Each row comes from the steps of one walk. Every step used is in the known rows, and no mark comes twice. Write the walk behind each row, first mark first.
In the rows, 128 means zero.
Known rows
sigi/tupu/lefe/rerav: [ 72 154 143 158 161 102 112 163 130 147 104 153  84 108 126 126  80 123
 103 169 142  92 130 104 129 121 168 156 119 107 166 132 118 135 104 135
 136 144  74 168 140]
lefe/rerav/rokif/daza/sigi/modov: [147  76 161  97 140  95 155 138 139 161  87 136 177 112 148 125 101 136
 151  90 156 133 140 115 127 167  85 100 141 105 143 119 100 119  94 158
 120 201 125 141 118]
sigi/dade: [124 176 145 125 117 143 107 108 136 136 133 119 107 149 132 107 138 139
  63 150 148 127 139 153 131 134 129 115 145 143 145 141 109 130 155 108
 138 138  97 126 109]
rokif/mavogol/dade/sigi: [128 144  91 133 125 165 126 135 141 117 200  97 107 142  63 145 135 149
  91 122  90 179 125 129 117 105 133 153 106 144 110 116 118 145 164 120
 144  77 159 108 164]
daza/sigi/rerav/modov: [149 138 130 106 136  89 140  79 110 201 101 118 115 156 174 159  88 111
 215 156 204 106 130  87 107 145 100  74 169 106 160 146 108 153 100 158
 115 123 133 108 154]
rokif/sigi/rerav/modov: [158 112 146 123 124  97 122  81 132 192  90 116 123 148 183 171 108 121
 205 159 188  69 128  85 113 149 108  85 163 118 179 141 104 159 116 146
 135 113 121 117 153]
rokif/daza/sigi/tupu/modov: [117 104 148 100 145  56 150 144 131 145 132 184 163  67 142 110 127 146
 135 117 147 147 107 120 104 145 115 156 151  58 117 108 120 112  89 127
  59 116 116 118 125]
daza/sigi/rokif/mavogol/dade: [ 88 118 113 143  92 165 132 121 121 110 202 132 138 139 147 110 115 125
 131  75  72 126 122 120 116 123 132 147 122 134 109 124 122 165 152 110
 145  69 182 106 145]
rerav/rokif/daza/sigi/dade: [147  94 164 122  99 137 113 129 118 120  79 148 189 104 158 132 191 149
  90  67 134 133 121 176 155 138  87 133 163 144  96 137 118 109 140 129
 124 181 131 144 108]
rokif/mavogol/dade/sigi/rerav: [129 143  83 141 131 160  82 112 138 162 174 100  86 160  38 152 122 131
 156 104 128 145 112 110 109 103 131 147 116 158 143 125 111 158 141 139
 148  96 176 117 145]
mavogol/dade/sigi: [130 156  79 138 126 127 127 128 133 142 138  94 112 146  63 136 121 113
 101 147 134 174 131 159 133 116 143 112 123 147 114 107 162 149 144 132
 148  81 144 100 136]
mavogol/dade: [117 185 101 131 118 140 132 138 120 124 156 108 114 161 132 114 113 106
 103 164 140 133 136 131 122 137 141 105 115 148 121 125 121 151 159 111
 174  83 108  81 125]
lefe/mavogol/dade/sigi: [134 126  83 117 158 164 151 125 149 122  92  90  83 170  87 140 114 125
 119 143  74 175 144 134 109 106 148 139 101 153 113 102 184 141 136 141
 145 113 155 108 129]
sigi/rokif/mavogol: [132 137 170 150  98 147 128 106 123  90 224 124 145 140 145  95 114 131
 132 132  82 119 129 124 143 149 146 130 105 130 141 154  90 142 149  72
 137  95 110 122 103]
tupu/lefe/rerav: [112 170 151 122 138 134 117 141 127 133 119 101  81 148 151 127  89 125
 107 177 140 131 128 103 142 137 143 136 144 134 180 135  99 136 118 133
 168 142  64 145 131]
dade/sigi/mavogol: [144 146 117  95 148 142 139 111 133 125 120  70  95 118  87 128 128 138
  82 160 137 172 128 150 127 124 133 130 119 116 147 148 136 113 131 125
  95 163 131 158 134]
rerav/rokif/daza: [180 126 176 137 112 114 131 145 103  73 114 129 199 123 152 124 175 124
 137 132 138 124 126 151 164 162 109  96 114 152 114 146  87 108 139  94
 151 157  73 126  82]
lefe/rerav/rokif/mavogol/dade/sigi: [138  98 110 165 131 166 119 125 146 144 167 132 145 157  40 152 114 111
 115  87  80 163 127 129 129 129 133 114  78 165 115 116 115 140 158 147
 173 138 160 148 157]
tupu/lefe/modov: [130 166 156 102 150 111 143 167 133 112 148 103  99 144 180 102  68 111
 155 187 132 143 155 106  98 116 145 134 170 117 168 136 131 114 119 107
 140 123 105 140 144]
sigi/tupu/daza: [135 174 140 130 118  80 124 103 108 110 183 170 120 116 102 118 163 132
 131 169 136 125 112 138 147 143 131 113 111  84 118 135 128 110 105 107
  84 120  73 119  96]
mavogol/dade/sigi/rerav: [133 157  66 133 135 133  85 105 134 186 111 102  89 158  34 147 114 105
 170 139 175 145 127 131 130 119 138  98 135 158 143 113 147 158 131 160
 154 101 166 118 115]
rokif/daza: [166 157 145 106 113 109 130 134 116  84 125 105 151 128 142 127 161 159
 117 168 135 136 134 138 155 154 100 126 119 132 137 139  72 126 139  97
 129 117  70 104  94]
dade/mavogol: [153 190 129 119 135 134 158 116 126  85 198  85 108 155 165  95 123 143
  97 185 129 117 138  98 128 141 130 100  89 132 145 121 102 116 143 118
 121  92  93  97 117]
lefe/mavogol/dade: [126 160 103 117 156 178 149 145 142  94 115 108  80 183 153 118 104 114
 124 156  85 128 160 105 104 123 135 140  87 154 115 123 144 140 148 119
 162 111 124  83 122]
daza/sigi/rokif/mavogol: [110 122 147 134  96 139 146  95 122 111 221 126 151 110 163 109 115 149
 126 109  79 129 127 127 140 145 136 140 131 113 123 151  99 139 135 110
 119 102 142 135 125]
lefe/modov: [161 156 142 104 138  99 146 109 140 124 189 121 122 152 160  86  73 119
 160 196 123 130 171 114 112 143 133  91 137 115 151 142 123 125 137 109
 124 131 122 125 122]
rokif/mavogol: [151 181 147 119 109 138 147 122 127  95 232 103 114 134 153 114 132 159
  94 160 106 133 128 113 131 138 121 138 101 129 148 152  64 126 159  96
 137 119  95 110 131]

Which walk is each row?
[158 146 159 158 122 113  96 101 107 151 140 128 160 145 144 110 120  93
 194 160 185  90 130 124 153 173 135  59 120 156 153 173 108 117 130 125
 173 180  99 142  72] : sigi/rerav/rokif
[168  89 113 150 133 138  70 128 108 147  49 130 163 140  44 165 168 102
 197  81 169 131 122 156 146 132 102  99 127 175 112 122 133 138 138 143
 158 141 158 128 106] : mavogol/dade/sigi/rerav/rokif/daza
[102  75 153 114 168  73 144 168 126 167   7 168 119 108 156 189 110 138
 145 116 153 115 127 102  96 100 102 176 155  80 141 107 108 146  81 155
  96 120 101 152 198] : rokif/daza/sigi/tupu/lefe/rerav/modov
[111 111 127 119 132  67 140 147 115 117 115 170 153  58 138 139 161 174
 110 139 135 117 126 138 141 123 107 173 132  88 111 128 116 114 104 140
  77 130 126 136 123] : rokif/daza/sigi/tupu
[ 84 111  84 141 184  96 118 187 147 153  92 154  85 107  62 133  60  87
 144 144 119 144 163 124  72  57 166 168 150 110 113  91 216 125 116 135
 115  92 179 158 182] : mavogol/dade/sigi/tupu/lefe/modov
[142 122 141 147 118 106 113 100 106 170 127 138 163 115 170 116 116 111
 196 130 187  92 117 123 156 164 122  74 155 139 141 169 123 113 111 160
 142 178 136 148 103] : daza/sigi/rerav/rokif
[153 112 169 128  97 113 113 112 104  83 120 125 178 132 133 120 150 134
 140 127 117 121 131 162 174 165 118 112 112 124 136 141  99 147 134  75
 129  95  88 115  68] : sigi/rokif/daza
[124 128 133 118 106 175 126 100 155 128 140  98  98 127 185 107 156 183
  49 112 116  85 118 109 126 110 122 144 131 136 136 103 110 125 161 147
 110 113 136 127 145] : rokif/sigi/dade/mavogol
[138 178 133 118 129 173 120 105 149 114 160 105  92 166 144  96 142 153
  53 134 125 110 132 122 117 121 122 119 112 138 142 115 102 116 161 121
 120 114 117 110 124] : sigi/dade/mavogol
[137 135 122 119  86 172  90 114 103 131 191 157 147 158 113 139 181 110
 205  45 122 121  76 105 125 138  99 113 136 141 110 136  95 115 124 146
 139 146 174 107 129] : tupu/daza/sigi/rerav/rokif/mavogol/dade
[164 104 158 121 110  97 149 142 103  93 112 139 206  91 182 136 175 143
 134 113 131 138 124 158 168 158  96 112 136 134  96 143 106 104 124 134
 128 164 106 132 106] : rerav/rokif/daza/sigi
[139  61 110 127 141 171 121 126 137  87  37 104 121 163  58 142 146 125
 162  81  49 160 149 159 135 116 127 161  98 155  95  96 182 158 125 109
 137  81 165 117 102] : lefe/mavogol/dade/sigi/rokif/daza
[ 99 108  72 149 177 135 140 142 157 135  75 156  84 133  55 133 111 122
 116 144  85 139 156 128 100  83 162 170  78 129  97 104 206 128 124 140
 112 108 169 130 145] : lefe/mavogol/dade/sigi/tupu
[148  93  99 151 159 179 107 115 137 150  52 118 113 176  77 142 116  83
 211 106 115 122 146 128 113 124 142 102 106 179 121 130 196 127 130 155
 172 164 177 135 105] : lefe/mavogol/dade/sigi/rerav/rokif
[121 158 115 107 123 165 138 101 141 128 148 105  94 132 171 103 141 173
  55 115 121 124 124 119 111 111 115 134 140 133 124 114 117 118 141 162
  89 120 153 120 152] : daza/sigi/dade/mavogol
[125  90 162 156  86 143 112 108 133 135  99 144 180 104 188 121 162 138
  77 102 132  75 124 160 153 146 127 113 160 156 122 132 137 113 167 133
 148 177 123 155 119] : rerav/rokif/sigi/dade
[119 143  77 140 131  97 113 117 123 138 145 171 109 126   5 144 170 116
 117 125 128 166 111 158 137 105 143 126 115 108  78  95 177 122 111 137
  90  87 139 111 128] : mavogol/dade/sigi/tupu/daza
[122 121 137 131  91  74 131  96 118 120 164 173 131  78 140 131 184 166
 114 142 125  90 100 126 156 133 135 145 135  71 124 123 136 108 109 137
  77 127 106 142 116] : rokif/sigi/tupu/daza
[157 149 106 135 133  99 102  88 128 178 134 100  98 144  61 141 120 130
 166 177 181 141 122 131 141 141 136  92 140 135 170 146 134 136 114 153
 120 134 127 148  98] : dade/sigi/rerav
[103  90 125 122 111 188 128 155 123 115  74 122 153 115 194 127 138 111
  98  91 132  79 125 125 124 120 132 126 114 144 117 136 148 121 163 124
 156 166 156 129 156] : rerav/rokif/sigi/mavogol/dade
[140  93 117 155 133 147 147 162 161 141 174 114 160 131  67 129  90  85
 127  88 140 169 140 128  83 112 137 108 113 141 107 108 150 114 142 109
 143 127 169 110 165] : rerav/rokif/mavogol/dade/sigi/modov
[142 164 122  78 105 163 118  73 136 121 178 119  87 156 139 111 195 176
  72  91 109 146  99 129 133 122  94 125 139 109 106 102 114 103 123 152
  59 118 133 107 127] : tupu/daza/sigi/dade/mavogol
[ 90 130 134 117 143  58 156 127 140 176 181 180 138  83 155  88  85 117
 128 147 160 138 107 114  95 140 153 128 155  69 125 127 152 118  86 140
  68 117 121 128 135] : daza/sigi/tupu/modov
[102  83 163 150 130  82 135 209 100  99  50 182 183  43 184 138 160 120
 126 101 151 107 113 147 145 109 126 175 150 109  93 137 133  89  92 124
 112 161 112 166 129] : rerav/rokif/daza/sigi/tupu/lefe
[154 175 130  85  91 100 153  89 112 104 192 129 126 127 148 121 172 155
 127 153 128 171 103 140 157 156 109 111 156  97 119 133 112 110 101 146
  87 128 104 107 108] : tupu/daza/sigi
[106 131 116 115  73 170 112 103 112  97 224 142 134 155 114 117 163 131
 155  51  59 151  98 135 132 130 120 144 129 110  93 114 110 143 133 109
 115  69 162  95 134] : tupu/daza/sigi/rokif/mavogol/dade
[137  83 163 133 103  99 167 133 147 148 131 124 192  90 207 106  95 109
 136 138 174  97 145 119 128 160 135  82 152 114 142 124 140 112 123 120
 134 174 112 124 121] : rerav/rokif/sigi/modov
[141  82 107 137 114 131 105 122 123 108  76 109 158 139  37 148 155 114
 137  87 112 168 132 176 156 128 130 128 120 146 101  97 152 167 141 101
 142  62 152 111 107] : mavogol/dade/sigi/rokif/daza
[134 128 139 126 107 113 105  88 121 165 132 113 114 114 177 133 126 152
 165 158 175  64 116  95 153 154 125 115 156 130 182 147 106 143 124 153
 135 134 128 136 106] : rokif/sigi/rerav
[106 124 142 132  99 103 141  90 109 133 159 126 157 120 165 107 103 121
 131 134 121 130 133 152 162 157 141 104 147 112 124 145 144 143 121 127
 111 108 132 131  98] : daza/sigi/rokif
[102  84 158 187 157 114 120 172 143 147 126 165 125  86  68 154 104 124
 109 109  98 126 121 122 125  99 160 172 101 120 140 134 137 104 112 137
 135 177 122 210 166] : dade/sigi/tupu/lefe/rerav/rokif/mavogol
[104 117  96 102 182 168 156 199 172 124  51  76  45 154 101 132  56  89
 132 129 127 181 155 106  58  79 153 169 148 141 136  84 203 121  98 127
 138 116 156 110 167] : tupu/lefe/mavogol/dade/sigi/modov
[ 69 101 151 173 148  90 131 168 117 160  80 184 149  83 167 131  93 112
 115 122 142  90 127 121 141 119 156 142 142 108 128 139 154 106  91 170
 136 194 106 192 150] : daza/sigi/tupu/lefe/rerav/rokif
[147  92 156  88 128 143 141 144 106  87  63 115 172  87 184 139 177 146
 109  94 134 134 118 145 141 135  88 143 126 127 113 162 102  98 125 119
 102 205 133 150 128] : rerav/rokif/daza/sigi/mavogol
[ 61  96 100 112 172 151 141 225 128  90   4 155  86  98 166 152 141 144
 118  91  87 111 137 107  82  60 116 252 135 120  96  97 159 120 100 135
 117 110 151 128 164] : rokif/daza/sigi/tupu/lefe/mavogol/dade
[154 136 173 149 124 149 131 116 123 122 205 140 158 153 136 122 115 135
 119 127  90 111 129 108 146 166 127 103  81 150 151 160  64 119 160 115
 167 178  85 156 128] : lefe/rerav/rokif/mavogol
[ 61 140 104 148 172 161 137 204 139 100  52 146  65 131 155 128  96  97
 117 144 105  97 144  99  77  71 167 205 111 135 122 118 183 118 118 106
 155 111 125 124 155] : sigi/tupu/lefe/mavogol/dade
